Each row comes from the steps of one walk. Every step used is in the known rows, and no mark comes twice. Write the walk behind each row, first mark first.
In the rows, zero is written as 128.
Known rows:
muler -> kade -> tufezo -> rizu: [123 128 128 114 110 139 119 142 109 127 132 119 123 138 133 128 129 121
 125 131 136 143 128 126 121 128 121 104 132 127 127 130 138 162 126 123
 137 132 122 116 126 132 116 141 107 128 142 122 129 140 110 121 133 133
 123 118 124 123 119 132 138 134 214 124 128 124 132 127 139 131 133 107
 115 129 120 129 139 104]
pime -> kofovir -> vugit -> muler -> kade: [122 122 134 113  90 135 120 140 132 127 136 130 122 150 128 117 126 125
 116 128 136 132 146 129 124 122 131 118 137 130 119 146 137 141 126 135
 141 123 126  99 119 134 114 121 154 117 127 135 120 145 116 119 124 126
 130 122 140 121 135 146 142 141 155 125 132 127 111 127 130 150 120 137
 116 130 113 137 136 106]
tufezo -> rizu -> sive: [127 131 128 116 132 129 125 118 117 124 124 129 132 132 129 133 127 125
 133 126 132 127 126 128 128 128 117 127 134 123 145 139 134 140 125 128
 131 137 121 133 135 126 132 137 113 126 137 130 123 126 132 127 126 134
 119 123 135 122 119 137 128 128 207 129 135 135 126 125 127 142 133 125
 106 121 132 130 153 132]
pime -> kofovir -> vugit -> sive: [125 129 122 128 105 131 120 134 152 129 131 135 125 147 128 126 126 127
 134 122 143 128 135 125 124 129 131 123 130 129 133 137 140 137 134 138
 131 125 130 131 119 133 127 117 134 122 127 132 134 139 124 119 119 127
 124 127 143 120 141 120 127 138 156 122 133 133 106 114 103 156 126 147
 193 138 125 133 131 133]
muler -> kade -> tufezo: [124 126 130 118 106 136 129 147 125 128 128 130 118 131 133 129 132 121
 123 126 128 141 142 126 120 126 124 106 137 123 117 125 131 154 130 121
 136 125 130 119 122 142 115 136 131 127 131 121 139 142 105 125 131 131
 134 121 127 128 122 144 134 138 137 125 122 121 136 132 145 114 133 114
 128 138 121 126 129 107]
vugit -> sive -> vumenif: [124 131 132 133 124 129 123 124 150 128 131 141 132 128 127 133 121 127
 137 112 121 122 142 129 121 129 126 134 127 131 143 134 142 142 128 136
 125 127 137 124 127 109 131 130 117 128 134 141 128 130 137 131 129 127
 133 131 134 123 142 119 137 133 141 122 115 131 128 122 129 149 128 134
 231 128 125 124 127 123]
vugit -> sive -> rizu -> tufezo: [126 124 151 139 115 124 122 128 174 127 116 140 134 140 126 133 139 124
 133 123 120 127 149 128 127 133 130 135 134 131 132 148 130 163 131 133
 129 120 135 132 124 112 131 138 133 125 143 137 142 128 154 136 124 133
 144 130 124 123 117 135 102 135 183 109 116 130 130 132 117 148 128 137
 228 142 138 125 126 109]
sive -> vugit -> muler -> kade: [126 127 147 117 120 135 120 136 161 130 132 133 123 130 127 122 121 127
 120 139 120 136 143 129 123 122 135 126 133 131 128 137 134 156 125 131
 131 123 131  92 131 120 119 131 141 118 134 140 131 144 142 118 137 129
 140 126 129 129 127 147 142 137 148 123 122 129 147 116 154 138 116 129
 140 115 117 131 136  98]
pime -> kofovir -> vugit: [128 127 118 126 106 128 124 130 127 128 131 125 124 136 128 127 125 124
 134 123 146 128 135 127 124 127 127 117 131 129 119 140 135 130 133 127
 129 125 127 135 116 138 123 114 141 126 125 129 132 132 119 122 119 127
 125 122 138 124 140 138 131 128 143 129 133 132 110 128 102 150 127 140
 108 138 115 136 130 131]
kade -> muler: [126 125 131 121 115 131 124 132 119 126 131 136 134 120 131 127 128 122
 129 131 135 128 133 127 127 123 125 129 132 133 120 126 128 105 133 124
 131 127 126 137 123 108 128 128 137 127 126 134 125 132 116 125 129 129
 133 124 132 125 123 126 132 130 133 127 128 120 129 133 124 126 135 124
 117 138 123 132 129 106]
vugit -> muler -> kade -> tufezo -> rizu -> sive: [120 127 146  98  99 142 114 127 136 126 133 126 126 140 129 129 130 122
 119 128 123 142 136 129 120 122 118 109 147 119 130 144 135 167 120 126
 137 132 116 100 126 138 120 143 120 120 135 129 116 146 122 120 131 135
 129 118 134 117 108 156 137 144 209 124 127 126 126 130 150 142 129 118
 113 121 123 132 156  87]
muler -> kade -> tufezo -> rizu -> kofovir -> pime: [118 127 123 104  98 133 104 122 112 129 130 121 123 146 132 133 136 122
 122 133 136 137 117 119 117 127 126 110 123 140 131 140 148 168 128 118
 145 137 127 123 118 138 117 132 113 134 144 121 119 139 119 123 129 134
 125 116 126 120 125 156 134 136 227 115 125 126 121 131 133 128 149  95
  90 115 125 126 141  79]
vumenif -> sive: [126 128 116 125 128 131 126 128 123 126 131 124 128 141 130 126 132 122
 128 117 130 131 139 129 125 126 120 131 137 130 147 117 137 125 126 134
 125 126 126 126 127 128 131 125 139 122 120 122 141 130 130 122 128 129
 129 127 130 127 139 124 120 130 117 136 131 137 126 141 128 140 130 131
 137 132 133 131 133 130]
muler -> kade -> tufezo -> rizu -> sive: [122 127 135 107 113 146 120 127 110 125 128 124 123 139 133 134 130 121
 132 124 128 140 138 126 121 128 114 105 144 119 136 137 135 158 125 121
 143 131 125 128 129 133 119 142 118 125 140 122 136 140 113 120 131 136
 123 113 133 125 112 153 132 135 207 126 129 130 133 127 143 131 137 110
  96 128 126 129 153 102]
rizu -> kofovir: [128 126 126 119 119 133 128 132 152 132 127 132 129 126 128 131 128 129
 126 130 121 126 137 126 129 127 122 131 124 138 130 136 137 130 132 126
 133 133 128 135 120 133 131 130 131 124 134 127 121 133 131 130 125 129
 133 129 125 130 133 154 115 125 132 122 125 129 124 132 117 129 138 126
 129 123 124 127 129 104]
vumenif -> sive -> rizu -> kofovir: [127 122 117 114 112 136 119 139 154 128 122 127 131 141 131 131 133 118
 130 114 123 125 159 128 123 130 118 129 130 140 148 133 147 147 130 125
 127 121 131 130 119 127 136 131 127 122 133 126 146 136 142 140 121 130
 146 133 123 121 139 151 110 125 174 124 126 134 123 157 112 153 137 132
 142 142 133 131 139  98]
pime -> kofovir -> vugit -> muler -> kade -> tufezo: [124 122 138 107  79 136 111 144 148 127 133 131 116 149 130 122 128 122
 118 123 136 141 150 127 115 120 128 102 138 124 110 146 132 167 128 128
 138 121 126  99 108 147 112 119 149 118 122 128 136 150 105 114 122 129
 134 116 138 120 128 156 138 147 145 124 125 124 113 133 131 151 123 135
 109 136 114 138 135  98]
muler -> kade: [122 126 131 125 123 136 133 134 118 130 130 129 125 133 128 124 127 125
 123 129 126 135 140 126 129 129 127 123 132 127 136 128 129 134 127 129
 132 126 132 125 132 125 116 133 139 125 134 130 123 134 120 126 133 129
 131 117 129 130 129 134 137 130 134 127 132 127 130 128 149 121 127 115
 131 131 126 128 130 119]
sive -> vugit -> muler -> kade -> tufezo: [126 127 146 114 106 136 110 143 182 130 130 132 117 129 130 128 125 125
 122 133 121 143 141 129 113 121 131 110 137 127 109 135 133 174 126 122
 134 122 127  90 122 134 118 131 138 122 129 133 133 146 126 115 134 130
 142 121 124 128 121 159 141 143 140 124 120 124 148 121 157 133 121 130
 129 120 115 129 133  85]
pime -> kofovir: [125 127 128 122 124 134 127 127 126 133 129 120 127 137 129 125 126 124
 127 129 129 127 130 122 125 126 122 122 126 127 121 135 132 132 126 129
 131 126 127 136 112 137 128 132 137 127 134 128 122 139 115 126 118 128
 126 127 134 127 131 135 128 131 117 131 137 123 129 138 107 141 128 137
 126 135 118 129 129 128]
vugit -> muler -> kade -> tufezo -> rizu: [122 126 141 104 101 139 113 137 129 127 133 124 122 138 130 125 131 123
 113 133 128 144 130 129 117 120 126 112 133 127 121 134 139 171 122 125
 135 130 118  94 126 139 116 136 109 119 140 131 114 143 122 121 129 130
 127 125 124 117 115 137 137 141 202 121 122 122 128 123 145 137 123 109
 107 119 120 132 143  92]
namo -> kofovir -> vugit -> muler -> kade -> tufezo: [124 121 135 115  82 119 122 149 174 126 131 137 119 133 130 121 133 125
 122 119 138 144 142 137 124 122 136 106 137 131 106 138 133 163 126 112
 142 122 132  81 127 147 117 127 122 118 127 135 134 140 121 119 122 131
 140 119 140 122 121 159 130 138 161 121 113 127 108 136 138 142 124 116
 115 132 110 136 133  77]
tufezo -> rizu: [126 131 122 122 133 127 122 123 105 126 125 119 129 135 128 129 127 127
 128 130 139 133 115 129 128 129 123 128 127 129 136 128 136 141 125 128
 126 135 121 125 131 119 127 132 101 129 138 130 121 129 136 128 126 131
 117 131 126 121 124 111 131 125 200 126 133 131 128 119 118 136 129 118
 107 117 124 131 137 130]
rizu -> sive: [126 128 135 120 125 131 132 121 131 128 126 138 129 128 127 132 129 127
 134 123 119 123 134 126 129 128 122 129 138 119 137 137 125 125 127 129
 133 128 129 138 129 135 132 132 141 125 124 127 137 129 129 126 128 132
 129 122 134 129 122 150 122 130 126 132 132 132 126 130 132 132 131 135
 121 129 134 128 143 132]
sive -> rizu -> kofovir -> vugit -> muler: [129 120 136 109  96 122 116 142 189 125 127 139 132 139 127 131 130 130
 120 127 124 123 147 133 121 126 135 131 126 142 121 163 141 158 135 124
 135 121 127 104 121 126 129 112 122 123 127 141 136 131 155 139 121 126
 147 132 124 115 132 160 119 132 186 111 115 132 108 129 125 157 127 141
 133 126 127 137 138  94]

Which walk is each row?
[125 132 130 113 118 141 120 133 130 127 125 126 121 130 133 136 124 118
 142 128 133 139 141 124 115 130 116 104 142 119 131 138 140 176 130 120
 142 129 126 121 126 132 120 140 119 128 140 125 146 144 123 113 133 136
 130 113 128 127 114 159 133 137 228 127 127 132 148 124 141 129 136 115
 101 118 119 130 155  97]	muler -> kade -> tufezo -> rizu -> sive -> vugit
[129 133 142 104 118 128 110 119 154 127 124 131 124 129 128 136 125 127
 132 130 120 137 129 129 113 123 120 114 139 123 120 153 136 175 126 124
 135 131 118 100 121 137 134 129 122 123 135 136 140 138 142 115 127 136
 133 126 130 122 110 163 125 137 207 128 126 133 146 117 134 155 126 134
 113 106 124 132 153  87]	kade -> tufezo -> rizu -> sive -> vugit -> muler
[126 129 150 106 104 141 120 131 185 128 128 140 119 131 129 132 126 120
 129 134 115 138 152 129 115 123 124 111 147 117 119 144 128 169 127 125
 138 123 129  95 126 139 123 133 152 121 126 134 139 145 127 113 134 133
 144 117 132 128 115 178 136 144 141 127 122 129 148 128 158 138 121 131
 122 122 123 128 147  81]	rizu -> sive -> vugit -> muler -> kade -> tufezo
[124 128 142 101  83 131 112 127 144 121 133 134 123 143 130 132 129 124
 125 120 133 139 144 131 118 121 123 107 145 121 129 149 138 170 127 126
 149 129 121  95 130 140 116 124 126 119 125 128 128 142 123 115 132 135
 128 114 137 114 114 159 137 145 224 124 124 136 111 119 151 149 130 118
  84 117 124 138 158  94]	kofovir -> vugit -> muler -> kade -> tufezo -> rizu -> sive
[125 127 121 132 116 114 114 113 134 128 126 131 130 138 129 122 135 125
 131 129 135 129 103 129 131 129 138 129 119 135 131 133 128 130 120 107
 135 130 132 120 132 140 131 128 122 137 137 134 127 122 135 131 119 130
 129 125 143 125 125 133 123 123 136 122 122 133 114 144 116 127 134 113
 126 126 124 127 130 112]	namo -> kofovir -> pime
[125 130 142 106 118 142 115 124 145 127 130 130 128 134 127 129 120 123
 125 135 122 136 139 128 122 123 119 127 139 126 140 148 140 162 121 131
 138 131 122  98 138 121 123 134 129 118 142 137 125 139 147 116 134 131
 130 118 132 122 114 157 138 136 222 123 134 137 143 113 150 143 123 129
 115 107 121 132 158  95]	tufezo -> rizu -> sive -> vugit -> muler -> kade
[124 127 139  97 103 138 109 144 177 131 129 121 122 128 130 129 125 124
 119 140 123 146 134 128 114 123 120 111 126 141 116 149 149 188 128 124
 143 132 120  92 118 135 118 136 113 119 147 134 123 150 138 115 130 133
 139 125 120 124 118 164 129 138 218 113 121 128 146 120 144 145 132 117
 124 106 110 131 146  61]	sive -> vugit -> muler -> kade -> tufezo -> rizu -> kofovir
[131 132 132 125 136 130 129 121 154 129 126 136 127 121 128 134 122 127
 143 128 123 124 140 126 122 129 123 129 136 120 131 140 131 139 131 126
 134 126 132 132 128 125 133 127 144 127 129 128 149 129 136 121 130 131
 135 121 135 132 125 158 125 132 142 134 132 137 144 126 131 127 129 137
 128 122 130 129 143 117]	rizu -> sive -> vugit
[126 132 132 125 132 132 130 113 127 125 125 135 134 124 129 136 121 124
 143 104 115 115 145 127 122 128 119 128 137 121 145 145 131 135 126 126
 139 128 134 132 127 115 136 129 128 130 127 142 132 127 135 131 130 133
 132 124 136 127 130 149 136 130 146 134 118 130 131 140 134 148 134 136
 147 126 126 125 143 121]	rizu -> sive -> vumenif
[129 125 130 133 104 122 117 140 158 122 128 139 129 144 128 133 132 126
 141 119 144 125 148 132 121 134 136 127 133 132 137 147 142 155 136 130
 125 119 135 120 131 116 125 116 111 127 129 137 149 128 147 136 124 126
 138 132 133 116 133 123 121 132 207 112 124 134 109 114 114 153 123 136
 193 144 137 133 132 131]	kofovir -> vugit -> sive -> rizu
[128 123 123 130 119 128 124 130 158 124 113 132 133 149 130 132 141 117
 133 112 120 128 152 130 125 127 122 131 137 133 141 140 131 152 127 128
 129 119 131 128 120 121 132 130 148 124 128 128 155 128 149 129 123 135
 147 127 125 128 120 145  99 123 164 123 120 134 126 157 122 163 127 135
 141 137 133 130 134 110]	vumenif -> sive -> rizu -> tufezo
[124 129 133 110 103 137 110 145 163 128 130 129 116 144 132 128 127 119
 123 122 125 145 155 129 111 120 125 108 144 131 131 130 138 170 125 126
 133 120 128  86 122 136 122 130 143 117 119 129 147 148 126 110 133 131
 145 123 125 127 130 156 134 143 143 132 129 131 147 135 154 144 122 126
 136 122 121 132 137  79]	vumenif -> sive -> vugit -> muler -> kade -> tufezo
[118 124 137  92  90 133 101 118 135 127 131 127 124 146 129 129 137 122
 111 140 126 138 115 125 115 120 128 117 124 145 124 150 149 170 120 122
 146 135 123  98 117 141 118 131 113 129 146 129 110 144 126 122 129 131
 131 122 126 114 122 157 133 139 208 113 119 127 118 131 137 141 140 100
 103 108 123 128 145  64]	vugit -> muler -> kade -> tufezo -> rizu -> kofovir -> pime
[124 127 135 105  87 128 110 136 126 122 134 129 122 146 129 127 129 126
 119 127 140 144 130 134 117 122 132 105 136 131 114 145 141 171 128 128
 140 127 120  89 129 133 114 123 115 123 131 130 124 142 123 116 130 129
 125 120 128 113 122 139 145 140 236 119 121 130 112 115 145 139 127 115
  97 117 116 139 143  96]	kofovir -> vugit -> muler -> kade -> tufezo -> rizu
[124 131 131 102 104 139 104 138 146 125 131 121 121 146 133 131 129 117
 122 122 135 147 139 129 111 121 122 109 140 132 136 130 150 178 121 129
 135 127 121  82 123 131 123 133 128 116 132 128 143 147 132 105 132 133
 135 126 123 121 127 145 136 141 215 129 131 136 144 131 144 158 122 120
 114 112 115 135 146  81]	vumenif -> sive -> vugit -> muler -> kade -> tufezo -> rizu
[123 125 117 107  91 136 113 149 133 125 131 124 121 136 132 132 131 122
 131 120 140 141 141 126 122 126 123 102 131 137 123 142 154 167 137 116
 151 133 128 118 121 137 114 128 118 125 137 121 139 140 119 117 128 133
 129 116 128 120 129 156 130 134 249 116 123 132 111 120 130 134 142 108
  89 124 113 137 142  89]	muler -> kade -> tufezo -> rizu -> kofovir -> vugit
[124 135 129 112 121 131 115 111 116 123 124 127 131 128 133 142 122 121
 145 107 117 128 126 126 114 126 112 111 137 121 132 149 140 168 127 118
 133 134 125 128 120 122 131 136 108 133 138 135 139 131 126 127 127 137
 128 123 132 122 121 149 135 127 224 129 116 129 134 139 125 157 140 122
 124 118 123 128 150 111]	kade -> tufezo -> rizu -> sive -> vumenif
[126 132 126 117 105 127 116 130 164 125 132 131 133 133 127 134 126 130
 134 124 141 131 135 128 126 130 124 131 125 142 138 148 159 146 136 138
 138 135 128 126 130 124 129 119 107 119 137 132 124 131 145 121 124 126
 120 129 133 116 139 123 119 132 244 113 131 139 103 100 110 144 140 127
 184 116 124 135 139 108]	tufezo -> rizu -> kofovir -> vugit -> sive
[128 125 137  98  92 126 109 132 166 126 131 130 126 133 128 133 131 129
 121 123 134 136 129 131 117 118 126 116 125 139 107 152 147 167 134 125
 142 133 119  97 117 145 127 118 108 119 128 132 133 139 137 118 122 130
 132 128 125 115 124 151 122 136 219 114 117 129 107 116 116 160 134 125
 100 106 117 137 142  77]	kade -> tufezo -> rizu -> kofovir -> vugit -> muler
[120 120 144  93  97 137 116 137 148 128 132 124 122 136 129 128 131 126
 111 133 122 143 139 127 120 122 118 115 128 141 119 141 148 174 123 125
 145 133 120  96 119 142 118 140 112 118 141 131 111 150 127 121 126 130
 131 121 120 119 122 158 127 138 217 115 121 123 128 130 141 140 136 112
 123 115 109 130 144  69]	vugit -> muler -> kade -> tufezo -> rizu -> kofovir
[125 122 130 103  92 130 114 137 144 125 134 129 128 143 126 125 126 130
 112 131 134 135 143 131 126 120 129 127 129 143 131 149 152 155 129 133
 149 131 122  94 131 127 115 124 121 116 138 138 115 137 138 118 130 128
 128 123 130 116 129 147 137 136 236 115 127 137 107 111 140 146 133 119
 108 109 110 140 147  86]	tufezo -> rizu -> kofovir -> vugit -> muler -> kade
[124 122 134 118 106 125 107 118 164 130 127 143 133 149 127 133 138 124
 131 130 127 122 130 123 121 132 133 138 121 142 142 149 146 154 130 129
 132 124 140 132 123 117 132 123 107 131 141 134 128 129 152 145 121 127
 141 133 129 117 133 139 116 139 190 107 124 133 114 130 113 139 140 128
 217 136 146 123 133 103]	vugit -> sive -> rizu -> kofovir -> pime
[128 130 127 137 106 118 126 136 179 127 132 136 128 131 127 122 131 128
 139 120 144 132 131 137 132 131 136 128 131 131 132 133 141 134 130 121
 138 125 137 116 137 134 131 119 112 121 130 131 139 121 139 124 119 127
 132 131 145 122 135 124 118 128 165 117 127 137 105 123 112 144 128 128
 203 140 126 133 129 115]	namo -> kofovir -> vugit -> sive
[126 122 137 120 110 136 122 141 179 132 128 135 133 136 127 134 133 124
 129 130 125 124 152 128 126 131 123 134 124 138 138 147 142 158 133 132
 124 125 136 134 123 123 132 133 105 124 143 133 132 133 152 145 120 126
 145 133 127 118 135 138 113 137 182 110 121 128 126 130 113 143 136 134
 223 141 134 126 134 107]	vugit -> sive -> rizu -> kofovir
[128 129 128 125 101 125 122 140 178 127 132 141 130 136 126 130 130 130
 133 124 135 124 146 129 126 128 131 129 127 140 135 142 152 133 139 138
 139 129 136 130 128 129 128 115 135 122 127 131 135 129 139 123 124 124
 133 125 131 121 141 137 113 137 166 114 123 134 107 108 116 141 137 131
 201 130 129 133 132 103]	rizu -> kofovir -> vugit -> sive
[126 130 127 125 105 125 118 132 171 128 133 146 132 125 126 136 122 129
 143 105 126 120 152 129 122 127 125 132 124 142 138 153 154 144 138 133
 140 127 140 126 123 113 130 114 117 122 129 144 141 129 145 127 125 127
 136 132 132 120 150 137 123 133 181 115 111 137 110 114 115 158 140 136
 218 126 128 128 130  96]	rizu -> kofovir -> vugit -> sive -> vumenif
[122 127 128 110  88 136 109 151 167 125 131 132 122 141 130 132 130 123
 132 123 145 141 147 126 118 129 124 108 133 139 133 144 160 166 137 129
 144 132 131 121 125 132 116 130 111 121 139 130 139 143 122 117 128 131
 128 122 131 115 133 139 126 141 252 109 124 134 109 108 127 141 144 110
 175 127 118 135 143  80]	muler -> kade -> tufezo -> rizu -> kofovir -> vugit -> sive
[125 136 128 115 132 130 122 113 100 122 127 132 135 127 129 139 118 124
 144 107 122 120 131 126 123 130 116 127 134 124 148 150 140 147 123 125
 138 135 124 127 130 112 133 135 109 128 142 137 120 126 137 130 130 135
 123 125 135 121 127 137 139 124 218 130 120 132 130 134 123 154 139 128
 133 112 124 128 153 122]	tufezo -> rizu -> sive -> vumenif
